Known rows, with every step that occurs:
R, F, D: -11 -22 -8 -6 7 -14 5 -13 -3 -22 12 26 43 21 41 -5 -17 8 -6 -33
T, B: -20 -22 8 -8 9 -7 15 -21 -14 -16 22 20 27 42 14 -6 -27 -10 -8 -9
D, Z, R, T, B, F: -33 2 3 -2 15 -7 20 -12 -4 -18 33 -12 -6 15 15 -21 -23 11 14 -2
B, F, D, T: -19 -11 3 -9 -4 -6 11 -23 -7 -14 18 17 22 29 25 -13 -22 8 12 -4
F, R, Z: -11 -19 -2 -31 17 -9 1 -18 6 -19 -13 21 -30 45 18 -14 -17 21 -11 -21
L, T, B, Z: -22 -22 1 -9 16 -1 19 -12 2 -12 -3 26 25 17 17 -11 0 4 -10 7
L, T, B, F, D: -13 -24 -5 -2 4 -6 20 -6 -3 -8 39 15 43 -2 29 -9 -10 -3 7 -4
R, T, L: -26 -2 -2 -15 19 -17 16 -25 10 -31 -4 17 7 23 42 -18 -18 12 16 17
F, D, T, B: -20 -25 12 -6 -4 -6 25 -17 -18 -17 18 19 28 33 10 -7 -21 -19 -2 -12
D, Z, R, T: -37 2 7 1 23 -15 3 -16 8 -31 -14 -5 -14 38 17 -20 -18 20 5 2
F, R: -9 -12 0 -19 14 -13 2 -16 0 -22 6 16 4 41 23 -11 -23 12 -7 0
D, Z, R, T, L: -36 5 5 -8 23 -19 18 -18 7 -40 -21 -1 -17 31 37 -23 -20 12 22 15
D, T: -27 -8 9 -18 3 -6 7 -35 -5 -21 -13 21 3 52 16 -12 -27 2 -1 5
Z, R: -26 -10 9 -5 17 -11 -1 -32 -7 -28 -1 10 -7 47 20 -19 -25 14 -3 -5
Z, R, T, L: -30 1 3 -13 24 -18 16 -29 6 -40 -8 6 -18 17 40 -27 -17 14 20 13
T, B, F, D: -12 -23 -1 1 1 -8 18 -8 -14 -9 55 15 47 17 25 -8 -22 0 6 -17
L, T, B: -22 -24 4 -11 12 -4 18 -18 -1 -16 5 19 23 18 19 -7 -13 -14 -7 4
B, F, D, Z: -23 -11 0 6 3 -12 8 0 -4 -11 20 11 40 48 27 -4 -26 12 7 -8
R, Z: -22 -20 2 -23 15 -7 -2 -26 6 -16 -16 27 -14 54 17 -12 -21 19 -12 -20
Z, R, T, B: -29 -11 9 -3 20 -9 15 -21 -5 -27 22 0 -5 14 13 -21 -17 1 1 -6
D, Z: -30 -8 8 -2 10 -11 3 -12 -1 -18 -13 15 21 71 18 -3 -30 7 -6 0

Rows:
-10 -20 -9 -36 15 -2 17 -12 10 -11 8 11 -30 5 19 -19 -9 13 0 -11 : L, T, B, F, R, Z
-15 -18 -4 -2 11 -16 5 -18 -6 -30 6 15 22 15 39 -15 -16 11 -3 -36 : Z, R, F, D
-25 -10 0 8 7 -10 21 7 -1 -11 35 1 36 23 20 -7 -19 4 11 -8 : R, T, B, F, D, Z
-24 -14 -6 -14 20 -5 17 -20 0 -28 -10 13 -1 -7 31 -24 0 11 -6 -19 : L, T, B, Z, R, F
-16 -26 -7 -3 14 -8 21 -5 -2 -25 2 15 23 -15 34 -16 5 6 -5 -28 : L, T, B, Z, R, F, D
-15 -13 1 -14 17 -11 18 -9 0 -20 27 5 2 10 15 -13 -15 0 -2 -2 : F, R, T, B
-26 -9 2 -17 10 -3 21 -28 -12 -29 -9 13 -13 13 23 -26 -12 8 -4 -26 : D, T, B, Z, R, F
-31 2 0 7 17 -14 7 -6 7 -25 15 -9 0 18 24 -21 -15 25 16 -2 : B, F, D, Z, R, T
-30 4 -2 -1 16 -19 22 -7 6 -33 9 -5 0 12 43 -25 -17 18 32 10 : B, F, D, Z, R, T, L
-18 -21 0 -11 2 -3 27 -11 -11 -16 7 27 30 14 23 -12 -7 0 -6 -25 : R, F, D, T, B, Z
-20 -7 2 -17 -3 -11 27 -24 -6 -24 9 20 15 24 43 -17 -24 1 26 10 : B, F, D, T, L
-13 -14 -1 -38 6 -2 20 -20 -3 -13 10 11 -40 23 10 -22 -21 10 3 -19 : D, T, B, F, R, Z
-28 -15 11 10 12 -16 6 -7 -8 -28 -7 3 12 53 19 -12 -22 8 -1 -14 : F, D, Z, R
-16 -18 -6 -1 14 -12 7 -12 -5 -27 3 20 23 12 38 -17 -6 23 -5 -33 : B, Z, R, F, D
-23 -6 -5 -12 20 -9 4 -26 -2 -29 -11 17 -4 21 35 -24 -13 28 -8 -24 : B, Z, R, F
-22 -7 -3 -15 16 -12 2 -32 -4 -33 -5 11 -6 24 36 -20 -22 14 -5 -27 : Z, R, F
-22 -9 0 -17 7 -12 29 -23 -6 -38 -22 20 -2 12 47 -26 -9 9 17 -9 : B, Z, R, F, D, T, L
-26 -2 0 -7 16 -6 16 -22 -4 -19 47 -5 -6 1 20 -25 -22 12 13 -4 : Z, R, T, B, F
-31 0 1 -2 28 -10 1 -21 10 -27 -5 8 -13 19 19 -27 -5 35 1 5 : B, Z, R, T
-23 -7 6 -17 -2 0 21 -28 -14 -11 34 11 7 26 16 -16 -31 -4 9 -2 : D, T, B, F
-26 -12 0 -5 20 -5 17 -10 2 -15 16 21 18 18 14 -15 -6 14 -6 -1 : R, T, B, Z
-23 -5 -3 -10 12 -5 17 -19 -1 -12 49 4 15 6 21 -17 -23 10 10 -1 : R, T, B, F
-27 -18 5 -5 21 -3 15 -18 -2 -23 -6 11 -4 15 15 -22 -1 9 -6 1 : L, T, B, Z, R
-8 -5 -6 -22 11 -10 5 -17 0 -15 31 10 0 26 29 -15 -26 22 5 2 : B, F, R
-16 -12 -2 -12 21 -7 19 -3 3 -16 18 15 6 11 14 -17 -3 17 -6 2 : F, R, T, B, Z
